Every row comes from one small tree of marks. Brackets hold a mark, then the marks that hang from it, in alphabetical order. Every link used is in the known rows. Which tree was each row made from?
Known rows:
{vugo pavam}: [  7  -2   3  -8  15  -2   0   6  -4  -6   5  -1  -7  -4   2  -1   8   0
  -1  -3   6   6  -1  -8  -3 -14  -2]
{mumu vugo}: [-8  9 -2 -2  3 11  4 -1 -6 -1 -4  8 -1  1  4 -5  9 -2  8  2  9 -1 -6 -1
 -2 -9 15]
{tokeb gopun {mumu {vugo pavam}} zema}: [ -1   2   3 -10   4   6  25  24   8  14 -15  -4 -21   5  -1 -17  19 -22
  -6   8  15  14 -13  14   3 -46   5]
{gopun {tokeb fata zema}}: [  7   5  18  -2  15 -10  20   2  -8  32 -18 -18  11  24  26  -3 -17  -9
  -1  24  -3  14  10  35  -3   0 -18]
{gopun {tokeb mumu zema}}: [ -2  -3   8   4  -7  -4  18   2   5  18 -28 -15  -9  15  12  -8  -5 -14
  -6   6  -3   8   6  30  -3 -14 -21]
{vugo mumu {pavam vadaf}}: [ 19 -14   8 -10  22   2  11  14  -6 -15  18  -6   2  21   5   1   8   2
  -2  -4   5  11  18  -1  -3  -4   1]
{gopun tokeb}: [  8   1   7   1   1  -1   7   0  -4  -1 -10  -6   0   4   7   0   0  -9
   1   5  -7   1  11  15 -10   1  -8]
{gopun {tokeb fata {mumu vugo} zema}}: [ -9  10  16  -1   8   4  30   5  -9  31 -37  -9  -1  25  23 -18  -4 -17
  -3  20   7  14   2  36  -3 -25  -7]
{vagubor vugo}: [ 14  -5  -5  -6  -8 -16   2  -1  -7   6   4 -11  -9  -7 -11  -1  -3  -1
  -8   8  -6   2 -11  -7  -5  -1  -9]
{pavam vadaf {vugo mumu}}: [  4  -7   6  -9   5  -3  13  20  -1  -4  15   0  -5  26  -5   6 -10   3
  -5   3   0   8   0   0  -3   7   8]
{vagubor {vugo mumu {pavam vadaf}}}: [ 32 -19   4 -17  14 -15  11  14 -13 -10  23 -15  -7  13  -4   2   4   2
  -8   2   1  13   7  -8 -10  -5  -7]
{gopun {tokeb {fata sabog} zema}}: [ -6   9  28   1   6  -9  30   5 -13  34 -20 -27   5  27  27 -10 -17   0
  -1  37   0  14   8  35   2   6 -20]
{mumu {vugo pavam}}: [  0   5   2  -8  19   9   4   4 -10  -5   0   6  -9  -3   4  -6  17  -2
   5  -1  17   6  -8 -10  -5 -24  12]
{tokeb {fata sabog} gopun mumu zema}: [-10   5  17   1 -13  -4  37  26   5  38 -22 -21 -10  19   3 -20  -7 -10
 -14  35  -3  15  -5  34  17 -18  -9]
{pavam vugo}: [ -7   4   1  -6  -3  -8   5  12   0   5   2   4 -11   1  -9   5 -10  -3
  -6   4   2   2 -19  -8  -2  -4   3]
{vagubor {vugo mumu pavam}}: [ 27 -16   9 -14   7 -20  -3  13 -10  -7  21 -10 -10   3  -3   6   6  -5
   2   6  -1  10   1 -18 -12  -8 -18]
{lini {vugo mumu {pavam vadaf}}}: [ 29 -12   5 -10  11 -11  12   8 -15 -12  21  -7 -13  18   6   1   6   0
 -13  -4   3  17  16   0  -7 -13  -5]
{lini vugo}: [  9   2  -5   0 -11 -12   3  -6 -10   5   3  -2 -14  -2   0   1  -2  -3
 -14   2  -1   6  -2   1  -3  -9  -6]
{sabog tokeb}: [ -1   3   5  -3  -3  -4   7   9  -1   6  -5  -1 -15   8  -1  -2  14   6
 -12   6  -4   1   0   5   9 -13  -5]
{tokeb {fata zema} gopun {mumu vugo}}: [ -4  12   4   1 -11   6  37  30   3  23 -23  -4  -5  10   0 -25   9 -15
 -10  27   9   7 -15  29   9 -35   1]
{lini {vugo {pavam vadaf}}}: [ 22  -3  -5 -12  12  -9  15  -1 -14  -3   9 -10 -21   5  -2  -6   7   2
 -22  -5   7  18   3   0  -4 -20   2]
{pavam vadaf}: [ 2 -4 -4 -3  5  5 12  2 -3 -3  1 -7  1 10 -1 -6  0  6 -8 -2  1  5  7 10
  1  4 10]
{vagubor {vugo pavam}}: [ 20  -7   0 -14   8 -18   1   4 -12   0   9 -12 -16 -11  -8  -1   6  -2
 -10   4   2   9 -11 -17  -8 -16 -10]

Which tree is each row?
[ -9   5  12   0 -13   1  33  27   1  19 -20 -13 -11  11  -6 -20   1  -9
 -14  30  -5  10  -1  21  14 -19  -1] : {tokeb {fata sabog} gopun mumu}
[  5   3  -2 -12  24  14  16   5 -12 -10   0   1  -8   6   2 -11  17   4
  -2  -3  20  10  -2  -2  -4 -18  21] : {mumu {vugo {pavam vadaf}}}
[  2  10  16  -1  -1 -13  26  20  -8  29 -11 -12  -3  21  10 -13   4  10
 -17  29   5   9  -6  25  16 -17 -18] : {sabog {tokeb {fata zema}}}
[ 10   4  10  -7   7  -8  25  19   6  33  -5 -14   5  17   9  -7 -12 -15
  -7  26  -2  13   0  29   9  -7  -5] : {tokeb fata gopun zema}
[ -6  12  13   5  -4   5  34  13 -10  20 -34  -9  -1  17  16 -24   3 -11
  -3  24  10   9  -3  36  -1 -28 -10] : {gopun {tokeb {fata zema} {mumu vugo}}}
[  0  12  18   3 -14  -7  39  31  -1  27  -5 -21  -1  12   3 -19  -5   3
  -9  46   3  10 -10  29  14  -6 -10] : {tokeb {fata sabog zema} gopun}
[  0  -4   0  -2 -16  -3  21  20  19  22 -14 -10 -13   8  -6 -11   2 -18
 -11   8  -3   8  -6  25   8 -24  -8] : {tokeb gopun mumu zema}
[ -4   6  -6  -2 -12  15  21  19   9   1 -18   6 -15  -3 -12 -14  19 -20
  -4   5   5   2  -9  11   3 -32  16] : {tokeb gopun {mumu vugo}}
[ -8   8   2   2  -5  13  17   2  -5  -2 -29   3 -11   7   4 -12  15 -15
   2   1   3   1   2  18 -10 -24   2] : {gopun {tokeb {mumu vugo}}}
[  0  -2   5  -5 -18  -7  29  30  18  28 -20 -10 -25  17  -5 -14  15 -15
 -24  15  -6   9  -8  30  17 -37 -13] : {sabog {tokeb gopun mumu zema}}
[ 25  -8   7  -7   6 -17   0   7 -11  -6  19  -3 -15   8   7   7   8  -7
  -6  -3   4  15   8  -9  -8 -17 -16] : {lini {vugo mumu pavam}}
[ -3   8  12  -1 -18  -4  29  29   4  12 -10 -13 -25   9  -9 -13  18   2
 -16  28  -6   4  -5  16  16 -13  -3] : {fata {sabog {tokeb gopun}}}
[-19  15  20   3  -2  11  34   9 -18  15 -37 -10  -8  17  13 -22   6  -7
   0  29   5   9   4  25  -1 -19   0] : {gopun {tokeb {fata sabog} {mumu vugo}}}
[ -5   8   7  -6   2   8  31  21   6  33 -24  -5  -4  18   8 -20   1 -22
  -7  24   5  13 -10  31   9 -33   6] : {tokeb fata gopun {mumu vugo} zema}
[-22   4  15   9 -33  -8  30  23   3  18 -20 -18 -28  13  -2 -25  16  15
 -21  24   6   4 -15  21  20 -27 -23] : {fata {sabog {tokeb mumu}} zema}
[  2   5  14   7  -9  -5  29  15  -5  21 -28 -16   1  16  12 -18  -7  -9
 -11  21  -1   9   3  40   0 -20 -24] : {gopun {tokeb {fata zema} mumu}}
[  3   7  10  -1 -19  -8  41  42   8  31 -23 -14 -18  18  -3 -24  14  -6
 -27  32  -4  12 -11  37  20 -40 -18] : {sabog {tokeb {fata zema} gopun mumu}}
[  1   4  11   2   2   0  19   7  -7  12 -30  -9  -1  15   9 -11  -3 -14
  -9  11  -9   9  12  27  -4 -15 -14] : {gopun {tokeb fata mumu}}
[-27  15  15   2  -3  11  24   7 -13  15 -26  -2  -7  12   7 -24   4   1
  -2  23  11   7  -8  10   9 -20   7] : {tokeb {fata sabog} {mumu vugo}}
[ -9   6   7   3  -3   8  22   2  -1  17 -31  -8  -9  14  14 -11   6 -16
   1   9   8   7  -1  29  -6 -23  -6] : {gopun {tokeb {mumu vugo} zema}}
[  1   0   0  -3 -18   0  24  31  14   9 -20  -4 -29   7 -14 -13  23 -13
 -23   9 -10   5  -5  20  14 -35  -5] : {sabog {tokeb gopun mumu}}
[-13   8  22   0   4  -9  19   4  -8  35  -8 -20   5  21  19 -11 -19   8
  -3  35   5  13  -3  20  13   6 -12] : {tokeb {fata sabog} zema}
[  1   4  13  -6  -6  -8  37  33   8  41 -26 -15 -18  25   2 -16   6 -14
 -27  27  -7  17  -3  38  21 -37 -14] : {sabog {tokeb fata gopun mumu zema}}
